Each row was made from one walk, in order. Every step used is in the known rows, and no mark comes twice. Write each row's walk.
Known rows
futef, pemelo, beza, kekelal, tebit: [-0.63  0.24 -0.79  0.64 -0.08 -1.40 -0.26  0.03 -1.42 -0.01  2.72 -1.67
  1.18 -0.30 -0.68 -1.08  0.02 -0.75 -0.90 -0.69 -1.57 -0.87]
vike, muvapub, tebit, kekelal, futef: [ 3.34 -0.86  0.60 -0.45  0.82 -1.87  0.89  0.44  1.28  0.01  0.92  0.22
 -0.39 -0.16  2.09  1.28  1.96  1.21  0.36 -0.10 -1.58  0.33]
beza, pemelo, futef, kekelal, tebit: [-1.08  0.61  1.28 -0.39 -0.09  2.44  0.84  0.45  0.30 -1.42 -2.38  1.43
 -0.57 -2.51 -0.11  0.56 -1.21 -3.29 -0.48  0.26  0.27  0.10]
gubi, kekelal: [-0.70 -0.37 -0.93  1.87 -0.31  0.22 -0.25 -0.59  1.12 -2.09  0.50 -1.04
 -1.79 -0.22 -0.65  0.57 -1.90  1.03 -1.13 -0.53 -1.21 -0.72]
pemelo, futef, kekelal: [-1.23  0.17  1.03 -0.03 -1.25  1.70  0.01  0.29  0.12 -0.16  0.32 -1.40
 -0.49 -1.37 -1.39  1.48 -0.90 -1.76 -0.43 -0.46  0.46  0.37]
benom, futef, kekelal, tebit, muvapub: [ 1.36  0.07  1.23 -2.27  0.10  2.32 -0.39 -0.86 -0.96  0.70 -1.33  0.75
  0.00  0.63 -0.35 -0.85 -0.03  2.74 -0.03  1.22  1.88  0.88]
beza, benom, futef, kekelal, tebit, muvapub: [ 1.99  0.73  1.61 -0.50 -0.37  1.05 -0.55  0.06 -0.53  1.31 -3.27  0.50
 -0.79  0.74  1.21 -0.81  0.63  0.79  0.25  0.28  2.54  1.51]
gubi, muvapub, tebit: [ 1.24 -0.62  1.47  0.53 -0.05 -1.63  0.24  0.41  1.01 -2.29  1.71 -0.73
 -1.33 -1.00 -0.98  0.42 -0.10 -2.21 -0.48 -0.89 -1.63  0.48]
kekelal, tebit: [-0.43  0.08  0.10 -0.44  1.05  1.00  0.03 -1.65  0.55 -0.32 -0.38  0.72
 -1.42 -0.28  0.96 -1.01 -0.23  1.37 -0.41  0.23 -1.42 -0.15]
beza, pemelo, futef: [-1.65  1.02  0.41 -0.08 -0.16  1.06  1.21  1.02  0.52 -1.40 -3.79  0.45
 -1.84 -2.46 -0.50  1.25 -0.56 -5.81 -0.52  0.12 -0.07  0.36]
futef, pemelo, beza, kekelal, tebit, muvapub: [ 0.38  0.55 -0.55  0.89 -0.09 -1.52 -1.06  0.44 -3.09 -0.47  2.55 -1.33
  1.23  0.25 -0.97 -0.86  0.18 -0.19 -1.18 -0.35 -1.86 -0.12]
gubi, kekelal, futef, pemelo, beza: [-2.05 -0.98 -1.68  2.01  0.60 -0.89 -0.77 -0.60  1.70 -1.46  2.12 -0.65
  0.50  0.07  0.21 -0.03 -1.81  3.03  0.30 -0.67 -0.87 -1.02]
gubi, kekelal, futef: [-1.90 -0.84 -1.50  1.64  0.49  0.21 -0.57 -0.46  2.40 -1.49 -0.76  0.01
 -0.64  0.00  0.61  0.47 -2.11  4.25 -0.04 -0.61 -0.66 -0.85]
tebit, kekelal, futef, pemelo: [-0.41  0.21 -1.12  0.70  1.12  0.82 -1.10  0.46 -0.76  0.77  0.97  1.18
  1.04  2.08  0.93  0.59  0.42  4.89 -0.58  0.09 -0.62 -0.61]
muvapub, tebit, kekelal, futef, pemelo, beza, benom: [ 2.40  0.22 -0.51  1.07  0.83 -1.44 -0.09  0.49  0.12  0.29  1.85  1.87
  1.66  1.63 -0.29 -0.11  0.70  1.47  0.58 -0.27 -0.94 -0.69]
gubi, muvapub, tebit, kekelal: [ 2.39 -0.39  1.20  1.04 -0.78 -1.00 -0.33  0.71 -0.01 -2.23  1.77  0.09
 -0.40  0.22 -1.13  0.83  0.22  0.04 -0.83 -0.70 -1.76  0.42]
benom, futef, pemelo, beza, kekelal, tebit, muvapub: [ 1.07  0.62 -0.33 -1.21 -0.47 -0.89 -0.45 -0.20 -2.00  0.32 -1.07 -1.70
  0.73  0.74 -1.53 -1.39  1.07  0.27 -0.51  0.41  0.97  0.57]
benom, futef, pemelo: [-0.29  0.39 -0.16 -1.70  1.04 -0.32  0.59 -0.56  0.13  0.83 -0.53 -2.34
 -1.53  0.42 -0.96 -0.59  1.10 -1.62 -0.69  0.45  1.71  0.09]
vike, muvapub, tebit, kekelal: [ 4.07 -0.56  0.93 -0.34  0.35 -1.90  1.14  0.39  0.45 -0.43  1.68 -0.49
 -1.16 -0.34  1.29  1.35  2.08 -0.86 -0.36 -0.08 -1.93  0.42]
pemelo, futef, benom: [-1.50 -0.11 -0.38  0.47 -0.80 -0.16  0.59 -0.36 -0.47 -0.65  0.46 -2.03
 -1.00  0.04 -1.43  1.80  0.91 -3.66 -0.42  0.12  1.43 -0.16]
gubi, muvapub: [-0.98 -0.61  1.29  0.65 -0.67 -0.49 -0.42  0.50  0.74 -1.38  0.71 -1.26
 -1.69 -1.13  0.41  0.74 -0.32 -1.48 -0.39 -0.80 -1.09  1.02]

Write each row's walk
[ 1.10  0.56  0.48 -0.05  1.00  0.85 -1.21 -0.87 -1.96 -0.98 -0.65  1.38
 -1.25  0.64  0.58 -0.73  0.02  2.25 -0.80  0.75 -1.79  1.03] : kekelal, tebit, muvapub
[-0.17 -0.49  1.22 -0.73  0.71  2.70 -0.22 -1.04 -0.13  0.33  2.37  1.55
  0.31 -0.45  0.88 -0.55 -1.31  2.60 -0.36  0.34 -0.46 -0.48] : futef, kekelal, tebit
[ 0.23 -0.16  0.74 -0.65 -1.46  0.54  0.21 -0.70  0.99  2.12 -0.56  0.99
  1.05 -0.22  1.06 -1.14 -0.06 -1.16  2.23  0.24  1.56  0.76] : pemelo, beza, benom, futef, kekelal, tebit
[ 2.15  0.18 -0.71  0.40  1.76 -0.66  0.02  0.21 -0.20 -0.47  2.01  1.58
  0.89  1.69 -0.94  0.21  0.56  2.82 -0.61  0.02 -1.36 -1.21] : muvapub, tebit, kekelal, futef, pemelo
[-0.11 -0.14  0.66 -0.53 -1.67  0.33  0.33  0.12  0.84  2.46 -0.28  0.54
  0.92 -0.23  0.66 -0.38 -0.15 -2.56  2.20  0.18  1.79  0.80] : pemelo, beza, benom, futef, kekelal
[ 0.34 -0.25  0.94 -2.51  0.09  2.43  0.42 -1.33  0.68  1.13 -1.11  0.37
 -0.07  0.04 -0.11 -1.03 -0.21  2.17  0.20  0.87  2.15  0.08] : benom, futef, kekelal, tebit
[-0.73  0.28 -0.07  1.15  0.44 -1.76 -0.13  0.22 -0.42  1.02  3.17 -1.38
 -0.21 -0.07  0.53 -0.46  0.47 -4.07  0.35 -0.49 -0.53  0.03] : futef, pemelo, beza, benom
[-1.95 -0.70 -1.72  0.30 -1.33 -0.79  0.11  0.88 -0.43  1.29  0.51  0.60
  3.05  0.29  0.13  0.34 -0.35  1.00  1.26 -0.20  0.09 -1.14] : pemelo, beza, kekelal, futef, benom
[-2.58 -1.14 -1.29 -0.29  1.79  0.24  0.28 -0.32  0.81  1.05  0.93  1.43
  0.66  1.25  1.78  0.76  0.38  2.28  1.01  0.70  1.42 -1.11] : kekelal, futef, benom
[-1.64  0.45  0.03  0.12  0.02  0.76  1.48  0.79 -0.39 -1.44 -1.98  0.57
 -1.13 -1.39 -0.47  1.57  0.21 -6.24 -0.49  0.66  1.28 -0.36] : beza, pemelo, futef, benom
[ 1.22  0.13  0.98 -0.39 -1.51  0.47 -0.60 -0.20 -0.64  1.67 -0.78  1.37
  1.12  0.37  0.78 -0.95  0.13 -0.64  1.97  0.56  1.32  1.52] : pemelo, beza, benom, futef, kekelal, tebit, muvapub
[-0.09  0.90  1.52 -0.16 -0.11  2.37  0.09  0.94 -1.35 -1.85 -2.53  1.88
 -0.50 -1.91 -0.36  0.74 -1.02 -2.76 -0.72  0.57  0.01  0.83] : beza, pemelo, futef, kekelal, tebit, muvapub
[ 0.48  0.95  0.45 -0.12  0.39 -1.08  0.39  0.20  0.73  1.46 -2.68 -2.10
 -2.03  0.44  0.77 -0.70  1.49 -2.78 -0.25 -0.41  2.44  0.75] : beza, benom, futef, pemelo
[-0.21  0.36 -0.74 -1.37 -0.69 -1.03  0.51  0.15 -0.52  1.11 -0.58 -2.52
  0.57  0.12 -1.64 -0.79  0.83 -1.62 -0.24  0.02  1.44 -0.19] : benom, futef, pemelo, beza, kekelal
[ 2.11  0.07 -0.64  0.08  1.11  0.05  0.15  0.27  0.33 -0.26  0.50  2.45
  0.81  1.52 -0.73  0.49  0.18  3.22 -0.12  0.18 -1.38 -1.01] : muvapub, tebit, kekelal, futef
[-1.67 -0.23 -1.69  0.37 -0.15 -0.42  0.06  1.33 -0.65  0.64 -1.77 -0.25
  1.63  0.77  0.34  0.67  0.13  3.32 -0.75 -0.57  0.91 -1.62] : beza, kekelal, futef, benom
[ 0.05  0.33 -0.63 -1.47 -0.51 -0.82  0.36 -0.65 -0.37  0.75 -0.90 -2.13
  0.68  0.14 -1.26 -1.58  0.88 -0.21 -0.28  0.08  1.22 -0.20] : benom, futef, pemelo, beza, kekelal, tebit
[-2.78 -0.60 -1.04 -0.07  1.73 -0.79 -0.36 -0.06  1.03  1.23  2.19  0.31
  1.20  0.06  1.27 -0.29 -0.29  1.20  1.31 -0.09 -0.57 -0.44] : kekelal, futef, pemelo, beza
[-1.97 -0.21 -1.39  0.14 -1.47 -0.47 -0.15  1.12  0.28  1.32 -0.92  0.46
  2.45 -0.53  0.11  0.08 -1.00  1.31  1.16 -0.64 -0.97 -0.59] : pemelo, beza, kekelal, futef
[ 1.02 -0.08 -0.43  2.00  0.02  0.39 -1.43 -1.23 -0.73 -3.19 -0.15  0.13
 -1.49  0.51 -0.37 -0.41 -1.57  3.86 -1.43 -0.01 -1.89  0.13] : gubi, kekelal, tebit, muvapub
[-0.26  0.18  0.08 -0.35 -1.57 -0.58  0.48 -0.05  1.20  2.20 -1.65  0.06
  0.02 -0.15  0.61 -0.48  0.42 -3.46  2.18  0.10  1.34  0.95] : pemelo, beza, benom, futef
